Each row comes from the steps of one walk. Every step used is in the known rows, and no mark comes twice. Write the walk behind each row, first mark first.
Known rows
rorad kure palepo tavov: 6,-33,25,-12,-37,7,-5,13,46,26,17,17,18,-11,-4,-24,-4,-11
kure palepo tavov: 6,-38,15,-14,-11,7,-2,8,45,-1,16,13,14,-7,-4,-20,-14,-11
sipa palepo tavov gaman kure zeme: 2,-23,31,-31,-14,-15,-16,7,58,4,23,-21,32,3,41,-20,-38,-63
zeme kure palepo tavov: 9,-35,22,-18,-39,2,-5,26,44,-7,15,-3,9,-1,5,-8,-13,-9
rorad tavov gaman sipa: 14,-38,1,-3,-17,-2,-13,17,8,35,22,-20,21,11,14,-20,-37,-45
tavov rorad kure palepo sipa: 27,-8,6,-10,-33,18,-4,0,12,13,13,3,13,-9,-31,-30,16,-17
kure palepo tavov gaman sipa: 15,-50,9,-19,-19,8,0,3,57,-11,21,-9,26,-1,4,-33,-46,-44
gaman kure palepo sipa: 13,10,16,-22,-11,11,-3,-17,12,0,16,-7,21,-13,-22,-9,-13,-39
tavov rorad kure: 21,-13,10,-9,-25,5,-11,21,2,18,18,11,4,4,2,-21,21,-10
rorad kure zeme: 10,-22,12,-11,-28,-7,-4,11,6,40,17,2,19,9,25,-30,-1,-24
rorad kure palepo sipa: 10,-3,14,-4,-29,11,-3,-2,12,26,13,4,19,-10,-28,-29,-3,-19
gaman sipa palepo: 1,-11,23,-7,2,-16,-9,11,3,13,17,19,20,-5,1,-41,-14,-46
tavov gaman: 9,-12,7,-1,2,4,-10,17,15,-5,18,-16,11,13,14,-16,-30,-20
rorad tavov: 6,-26,6,2,-8,-4,-14,22,-4,47,18,4,10,3,5,-6,-4,-13
rorad tavov gaman kure palepo: 18,-28,18,-10,-32,6,-7,4,17,39,22,-25,34,-7,6,1,-24,-37
zeme kure palepo tavov rorad: 27,-41,14,-25,-42,9,-5,27,42,-22,16,-3,4,-1,2,-9,7,-8
palepo sipa: 4,9,2,-5,10,7,-12,3,6,-4,14,-2,0,6,-14,-16,-15,-22
rorad tavov palepo: 6,-21,6,0,-18,1,-11,22,11,52,12,0,17,3,5,-7,-25,-26

Write each row's walk
-10,-16,29,-9,4,-11,-18,23,42,5,17,20,11,-5,6,-24,-11,-24 -> sipa palepo tavov
12,-27,27,-21,-30,-9,-17,23,39,18,22,24,15,-7,3,-43,7,-47 -> gaman sipa palepo tavov rorad kure
-7,-21,27,-6,3,-7,-20,26,54,-5,18,-3,17,2,16,-24,-35,-32 -> sipa palepo tavov gaman
17,4,14,-17,-13,15,-4,-14,25,-10,17,-31,26,-3,-12,-9,-36,-48 -> tavov gaman kure palepo sipa
7,-24,20,-16,1,-5,-18,24,40,-9,18,19,5,-5,3,-26,7,-23 -> sipa palepo tavov rorad
7,-20,30,-14,-25,-5,-22,30,40,18,19,24,10,-8,3,-29,18,-22 -> sipa palepo tavov rorad kure
10,-29,14,-35,-17,-1,-10,3,55,-6,26,-32,22,14,45,-7,-41,-53 -> palepo tavov gaman kure zeme
5,-30,18,2,-14,-16,-17,22,10,45,20,-8,31,0,11,-32,-32,-56 -> rorad tavov gaman sipa palepo
14,-46,19,-16,-47,6,-4,9,58,17,21,-6,30,-2,5,-37,-36,-44 -> rorad kure palepo tavov gaman sipa
6,-12,20,-24,-8,6,-17,12,52,-13,27,-22,13,8,26,4,-39,-40 -> palepo tavov gaman kure
14,-7,23,-21,-17,4,3,-6,9,8,18,3,24,-12,-2,-7,-6,-28 -> gaman kure palepo
25,-28,17,-37,-23,13,-3,0,45,-16,21,5,15,-12,-1,-5,6,-29 -> gaman kure palepo tavov rorad
23,-43,7,-22,-14,14,-2,9,43,-15,17,13,10,-7,-8,-21,7,-11 -> kure palepo tavov rorad
27,-25,14,-10,-38,12,1,11,8,22,14,14,17,-9,-13,-29,24,-7 -> tavov rorad kure palepo
9,-21,26,-29,-20,7,-3,-2,46,-1,21,5,20,-12,4,-4,-14,-31 -> gaman kure palepo tavov
8,-36,6,-17,-7,4,-12,14,50,-16,24,-13,13,12,20,-25,-49,-46 -> palepo tavov gaman sipa
16,-29,5,-21,-1,10,-13,20,37,-20,20,9,-4,5,7,-13,4,-13 -> palepo tavov rorad
